Each row comes from the steps of one path. Every step used is in the known rows, and no mark comes twice. Write the path behind each row, first mark first.
(in the rows, 128 means zero)
Known rows:
sovu-sisam-kiziv-kiti-zige: [102  95 129 120 106 186 103 134 130 129 104 116 138 139 153 149 194  83
 177 165  90  95 134]
fugug-kiti-zige: [ 65 171 113 116 102 104  67 157 158 116 189 155 128  66 128 137 152  95
 133 136 116 135 141]
fugug-kiti-kiziv-sisam: [ 79 178 122 115 111 109  61 170 156 123 183 161 127  64 142 137 165  80
 132 132 112 122 145]
luzifa-fugug: [114 136 150 126 127 112  90 133 120 125 144 108 123 124 117 121 135 127
  96 148 133 128 172]
kiti-zige-sisam: [ 94 144 109 144 101 117  77 146 165  90 151 147 142  75 138 136 172  70
 150 160 100 156 190]
sovu-sisam: [116 113 144 122 110 171 117 123  95 141 159 132 134 168 155 135 139  95
 139 140 110 122 109]
saninil-sisam-kiziv-kiti: [132  86 102 114  94 192 173 136 162 135  16 109 125  86 150 137 149 108
 153 162  98 113 115]
fugug-kiti: [ 83 173 125 117 110 114  96 147 144 138 174 142 122 100 130 131 123 118
 115 127 133 129 110]
fugug-kiti-saninil-sisam: [ 69 193 114 121  83 129 132 155 162 134 159 135 112  81 137 140 153  80
 113 110 127 128 113]
sisam-kiziv-kiti: [119 106 115 125 128 157 128 137 168 126  42  95 129 111 127 144 187 128
 169 156 111  86 141]
luzifa-fugug-kiti: [ 82 168 149 118 115 104  66 148 132 132 175 119 119 105 118 123 131 120
  87 147 137 129 160]
sovu-sisam-zige-kiti-kiziv: [ 98  85 124 113 114 179  95 134 122 121 145 123 134 137 163 144 191  72
 173 141  94  93 151]
saninil-kiti: [126 126 137 110 134 116 165 117 163 137 155 142 114 130 119 124 164 109
 138 163 114 133 120]
saninil-kiti-fugug: [103 109 123  96 135 104 140 115 164 133 152 143 110 118 121 127 193 113
 113 175 122 145  97]
luzifa-fugug-kiti-kiziv-sisam: [ 79 172 146 117 115 100  39 163 140 122 181 132 122  79 126 127 161  94
  99 150 122 124 182]
kiziv-sisam-batuse: [153 148 166 156  87 165 124 150 144 122 170 139 132  96 145 144 111  83
 145 189 106 143  98]
luzifa-fugug-kiti-kiziv-sisam-batuse: [ 93 171 151 120 102 118  47 168 143 117 195 129 118  69 125 134 153  89
 102 164 118 124 175]
kiti-kiziv: [123 121 105 112 138 121  89 152 137 103 126 144 125  83 131 134 189  97
 145 111 108 107 184]
zige-kiti-saninil: [ 85 144 147 156 134 154 110 138 150 105 107 120 132 171 111 139 230  63
 152 116 128 105 175]
saninil-kiti-zige: [109 125 125 110 126 106 137 127 177 116 169 154 120  97 117 129 193  84
 157 171  98 139 151]
saninil-sisam-kiziv: [134  81 109 108  84 171 184 139 157 137  45 112 124  71 156 133 119 122
 134 151 108 123 108]
kiti-saninil-sisam-sovu: [107 161 114 133  92 164 183 127 151 135  91 109 113 111 139 139 165  60
 120  86 114 138 108]
sisam-zige-kiti-fugug: [ 88  79 101 113 129 135  97 131 163 108 108 107 127  97 139 140 194 115
 151 145 121 106 145]
fugug-kiti-saninil-sisam-kiziv: [ 67 182 113 117  78 128 138 160 172 134 145 126 113  68 140 144 159  86
 118 114 126 119 115]
luzifa-fugug-kiti-kiziv: [ 80 165 137 110 120 100  47 159 137 120 175 125 117  83 119 126 161 105
  94 140 127 119 187]

Write each row's path:
[109 165 131 152 110 156 120 118 151 137 113 116 134 132 146 127 119  75
 110 131 116 174 116]  zige-sisam-sovu
[111  91 142 115  99 171 129 132 117 141 125 113 134 142 160 143 150 110
 149 150 109 102 111]  sovu-sisam-kiziv
[112 123 142 144 114 139 100 143 161 122 131 129 142 101 155 137 156  82
 170 166 104 121 138]  kiziv-sisam-zige-kiti
[100 142 126 121 117 121 132 122 188 120 161 149 123  99 127 129 190  58
 147 172  92 161 145]  saninil-kiti-zige-sisam-sovu
[ 73 181 140 120  95 114  90 152 144 129 164 114 112  93 123 129 153  93
  87 135 132 128 162]  luzifa-fugug-kiti-saninil-sisam
[106 168 109 148 137 162 117 129 153 118  80 112 123 155 113 145 231  69
 168 126 109 100 157]  kiziv-kiti-saninil
[ 64 205 122 127  99 107 112 153 158 130 185 133 115  97 127 141 164  88
 117 104 135 121 124]  fugug-kiti-saninil
[122  76  98 112  95 183 161 133 159 125  64 116 125  81 158 132 139  96
 152 147 100 120 129]  saninil-sisam-zige-kiti
[125 155 160 147 119 150 115 123 137 151 124 131 140 128 148 128 116  76
 131 136 107 159  80]  kiziv-sisam-sovu
[107 104 107 124 121 150 108 144 177 111  53 104 133  86 126 148 209 112
 182 163  99  90 162]  sisam-kiziv-kiti-zige
[ 99 121 150 145 149 167  61 147 147 107  94 140 144 143 127 134 226  45
 164 131 102 114 177]  zige-kiti-kiziv-sisam-sovu
[ 99 149  99 149 129 161  69 135 166 101  86 135 140 120 123 142 220  57
 182 173  87 129 185]  kiziv-kiti-zige-sisam
[ 70 190 146 125 106  99  76 152 141 127 182 112 113 103 115 130 160 100
  87 131 139 124 169]  luzifa-fugug-kiti-saninil
[101 114 136 137 115 133  87 142 162 120 130 130 140  95 156 138 171  85
 158 173 107 128 127]  kiziv-sisam-zige-kiti-fugug
[100 117 147 145 146 156  58 155 148  98 104 147 144 137 126 135 231  53
 168 144 104 106 195]  zige-kiti-kiziv-sisam
[ 98 152 101 149 131 172  70 128 165 109  77 127 139 126 124 140 214  48
 176 160  84 136 168]  kiziv-kiti-zige-sisam-sovu
[ 76 169 111 109 105 107  63 171 164 122 182 153 124  43 148 140 166  83
 141 131 108 115 147]  fugug-kiti-kiziv-sisam-zige
[ 66 176 139 125 101  98  40 156 151 114 188 127 125  78 123 127 153  92
  97 163 123 143 190]  luzifa-fugug-kiti-zige-sisam
[102 119  99 124 149 156  79 120 140 121  67 122 126 146 117 138 218 101
 142 164 115 121 120]  kiziv-kiti-fugug
[108 137 124 145  95 134 128 144 174 120 102 110 135  92 151 137 140 107
 129 165 121 138 153]  zige-sisam-kiziv
[109  96 135 120 109 191 117 129 122 139  98 109 135 156 154 147 180  96
 168 161  98  92 119]  sovu-sisam-kiziv-kiti
[101 112 133 125 104 187 124 132 130 136 104 105 131 155 153 151 201  81
 169 149 100  88 126]  sovu-sisam-kiziv-kiti-saninil
[105 129 112 132 120 152 140 142 176 121  49  89 124 108 125 151 216 108
 171 140 112  80 150]  sisam-kiziv-kiti-saninil
[104  92 110 123 128 144 113 133 162 111 110 107 129 105 138 137 175 111
 169 135 115  98 161]  sisam-zige-kiti
[ 91 178 129 119  97 128  67 175 158 118 196 159 123  52 140 144 158  75
 134 146 108 122 136]  fugug-kiti-kiziv-sisam-batuse
[ 91 150 113 144 104 133  81 134 165 103 137 138 141  83 138 134 165  57
 142 143  96 168 165]  kiti-zige-sisam-sovu
[ 63 166 138 122  96  99  47 161 161 114 172 119 125  65 126 131 159  99
 101 167 122 133 189]  luzifa-fugug-kiti-zige-sisam-kiziv
[106 141 117 150 104 154 118 141 180 119  74 106 137 108 146 141 172  93
 148 175 110 128 159]  zige-sisam-kiziv-kiti
